What can hang from each mark:
j697: j872
j742: j225 j259 j832 j903
j832: j29 j742
j259: j29 j742
j903: j697 j742 j872
j225: j742
j29: j832
j872: j697 j903

In the rows, zero is written as 128.
Known rows, with every way that one mark hangs from another:
j225(j742(j903(j872(j697)))): [165 132 197 156 179 126 134 109  84 149 182 113  83 156 147 131 130 132
 163 195 172 159 115 150 146]
j697(j872): [128 144 152 116 141 125 139 141 128 117 129  99  87 132 112 123 129 156
 165 148 145 130 126 165 113]
j29(j832(j742(j225))): [131 158 135 109 159 117 110 129  66 143 136  88  55 134 141 107  88 116
 142 168 166 135 121 125 129]
j259(j29(j832) j742(j225 j903)): [137 130 141 145 175 121 100  99  88 155 176  75  81 129 189  76  99 102
 157 202 168 148 134 110 123]
j29(j832(j742(j259 j903))): [127 149 148 117 163 103 106 131  71 155 165  91  53 150 150 105  95 119
 148 177 176 148 123 121 149]
j697(j872(j903(j742(j225 j832)))): [133 155 170 114 149 108 168 147 106 121 127  63  45 160 170 162 103 154
 159 174 176 133 115 161 110]
j29(j832(j742(j225 j903))): [133 143 145 119 172 110  95 121  57 155 158  90  46 150 157 107  92 104
 139 194 182 148 123 110 140]
j742(j259(j29) j903(j697)): [129 156 150 135 157 124 116 147  99 182 170  93  96 124 148 121 112 133
 161 186 123 143 130 111 151]
j872(j903(j742)): [127 140 160 135 175 128 177 117 113 117 133  85 101 142 150 159 105 152
 142 138 156 147 115 148 134]
j29(j832(j742(j225 j259))): [136 169 149  96 150 104 104 136  64 166 147  81  47 148 151 113  77 121
 155 178 174 122 111 126 137]
j259(j29 j742(j225 j832 j903)): [126 125 147 125 134 122 128 118 110 169 160  67  56 137 210  97 101 106
 154 194 133 143 141 106 132]
j832(j29): [123 128 147 112 142 130 153 128 118 112 131  93  98 117 125 123 121 147
 144 119 124 130 134 142 125]
j903(j742(j259(j29))): [125 156 144 124 158 134 157 128 119 166 145  75 103 118 152 143  88 151
 175 150 142 128 128 140 136]
j697(j872(j903(j742))): [129 141 161 131 167 125 173 132 123 109 131  83  88 143 130 155 114 166
 160 148 168 148 113 168 113]
j742(j225 j832 j903): [133 146 171 110 140 105 123 129  89 151 147  87  46 165 186 132 112 115
 147 193 156 130 132 120 142]
j832(j742(j225 j259 j903(j697))): [147 163 172 101 143 112 110 155  75 203 172  96  40 156 154 139  87 112
 141 205 137 137 105  85 166]
j832(j29 j742): [110 123 129 100 134 137 153 135 108 128 122  89  69 110 114 118 101 137
 137 112 117 144 131 129 130]
j29(j832(j742)): [118 147 123 119 161 121 122 135  82 122 133  94  72 122 121  95 102 127
 137 139 151 146 130 135 130]
j225(j742(j832)): [136 133 158 124 129 118 176 141 117 130 141  81  74 156 157 123 127 146
 148 152 125 132 128 154 128]
j872(j697 j903(j742)): [129 145 179 153 190 133 172 112  80 109 130 100 102 137 149 159 101 145
 152 138 166 160 109 149 144]
j903(j697 j742(j832) j872): [156 176 167 126 152 118 156 179 121 136 163  89  67 119 142 146 126 146
 135 156 124 135 135 130 134]
j29(j832(j742(j259 j903(j697)))): [138 164 150 125 167 103 102 163  64 163 179  98  57 141 137 103 103 119
 134 186 146 154 119 100 155]
j29(j832(j742(j903))): [120 135 133 130 172 115 110 125  76 133 155  98  62 138 139  97 106 116
 134 168 164 161 132 120 140]
j832(j29 j742(j259)): [117 136 142  87 124 125 149 142 107 150 135  80  61 124 126 125  90 142
 148 122 126 129 121 129 138]
j872(j903(j697 j742(j259(j29)))): [130 164 150 140 173 130 164 150 103 160 152  73 109 119 151 151  92 158
 157 155 132 149 116 129 138]

Rows:
[158 157 173 135 166 120 108 148 108 152 182 114  85 130 130 130 138 131
 136 187 137 148 129 119 144]  j742(j903(j697 j872))
[136 172 148 134 163 135 156 158 113 173 156  81 105 106 138 143  95 153
 162 158 116 131 125 119 144]  j903(j697 j742(j259(j29)))
[147 162 198 122 151 101 110 139  76 152 166 102  46 156 174 133 119 127
 169 187 173 140 131 144 153]  j742(j259 j832 j903(j872(j697)))
[124 127 144 118 150 130 138 154  96 146 158  99  63 116 117 118 113 123
 121 149 105 163 129  91 148]  j832(j29 j742(j903(j697)))
[146 150 154 124 154 127 107 154  98 168 177 112  56 123 119 126 118 120
 128 181 130 162 123 104 151]  j832(j742(j903(j697 j872)))
[123 149 178 146 173 120 178 133  76 102 122  88  75 145 167 154 106 145
 149 133 159 158 121 150 142]  j872(j697 j903(j742(j832)))
[157 174 171 125 167 127 155 153 102 157 159  93  86 131 141 159 102 134
 139 175 129 125 112 107 146]  j903(j697 j742(j225))
[160 174 191 123 166 118 141 139  78 141 149  90  48 138 171 157 101 128
 162 175 174 127 124 142 137]  j903(j742(j225 j832) j872(j697))
[139 167 183 104 146  99 166 137  90 154 138  60  50 172 200 172  81 145
 155 174 172 120 108 140 138]  j872(j903(j742(j225 j259 j832)))
[129 131 155 130 134 113 154 132 106 179 167  64  66 159 191 118 112 142
 176 191 140 142 133 142 138]  j225(j742(j259(j29) j832 j903))
[115 152 108 120 161 131 102 124  65 158 132  75  67 109 145  92  79 118
 158 167 159 141 133 126 119]  j259(j29(j832(j742(j225))))
[123 146 159  90 114 106 156 154 114 126 133  71  62 135 157 125 112 149
 154 126 126 114 136 144 129]  j742(j259 j832(j29))
[141 164 178 114 128  94 128 188 109 151 165  89  46 156 149 124 134 146
 158 192 136 136 127 131 137]  j742(j259 j832 j903(j697(j872)))
[130 170 153 107 140 117 154 142 102 178 140  57  59 135 192 148  77 141
 176 173 152 111 130 132 132]  j903(j742(j225 j259(j29) j832))
[130 145 153  75 124 119 136 136  91 169 135  74  45 134 143 135  74 130
 153 149 139 117 112 119 138]  j832(j29 j742(j225 j259))
[133 172 140 118 163 113  98 124  73 163 148  71  87 128 165 105  87 134
 179 186 176 115 127 144 121]  j742(j225 j259(j29(j832)))
[135 149 167  94 139 112 112 123  81 197 158  88  36 165 167 141  79 111
 154 198 163 133 109 105 159]  j832(j742(j225 j259 j903))
[164 169 186 122 157 107 106 154 105 174 192 107  77 143 141 137 126 136
 149 199 146 136 121 119 152]  j742(j259 j903(j697 j872))
[136 126 156 138 154 126 147 114 108 187 173  76  93 152 170 124 108 142
 178 193 147 144 122 141 140]  j225(j742(j259(j29) j903))
[143 129 157  95 147 123 109 120  90 167 164  86  33 130 146 130  97 115
 143 182 161 144 127 115 133]  j832(j29 j742(j225 j903(j872)))
[159 151 180 116 162 114 100 110  98 166 172 103  64 152 160 141 115 120
 154 208 177 130 123 130 136]  j742(j225 j903(j872))
[163 141 179 127 147 117 122 150 121 161 184  94  64 146 151 111 123 120
 144 214 132 143 112 105 129]  j259(j742(j225 j903(j697(j872))))
[139 161 167 110 146 115 164 141 107 142 135  75  56 147 177 155  97 133
 148 164 148 117 128 130 136]  j903(j742(j225 j832))
[138 156 165 142 179 128 174 149 107 125 148  93 105 131 134 159 112 151
 129 146 131 154 111 127 141]  j872(j903(j697 j742))
[147 160 175 118 137 101 117 176  97 149 160  88  38 156 154 130 130 130
 150 208 143 136 128 120 130]  j742(j225 j832 j903(j697(j872)))
[163 145 190 117 136  97 143 137 113 173 188  79  46 178 183 134 126 141
 163 203 161 133 122 152 139]  j225(j742(j259 j832 j903(j872)))
[131 137 159 120 135 108 142 183 115 115 156  85  52 127 131 114 145 148
 143 162 120 149 143 129 119]  j742(j832(j29) j903(j697(j872)))
[123 137 155 105 140 117 125 128  95 175 154  96  55 153 147 131  93 123
 149 170 148 146 117 115 160]  j832(j742(j259 j903))
[141 148 165 135 157 120 124 164 115 136 163 107  80 137 115 123 140 143
 150 185 133 150 126 128 133]  j742(j903(j697(j872)))
[147 163 164 109 145 118 171 174 103 135 150  70  60 123 159 149 105 138
 132 153 114 123 131 107 133]  j903(j697 j742(j225 j832(j29)))
[136 147 163 101 142 117 173 142 109 128 138  63  54 133 173 150  98 138
 144 146 141 118 133 128 126]  j903(j742(j225 j832(j29)))
[150 154 152 117 174 107  79 120  64 162 176  93  37 142 152 111  97 107
 145 209 196 150 126 120 132]  j29(j832(j742(j225 j903(j872))))
[160 140 182 112 131 107 116 123 116 161 182  82  36 155 200 115 115 105
 142 206 156 134 130 116 132]  j259(j742(j225 j832 j903(j872)))
[137 145 180  90 128  95 131 139  89 159 158  67  38 163 195 135 103 127
 157 182 155 117 130 120 139]  j742(j225 j259 j832(j29) j903)
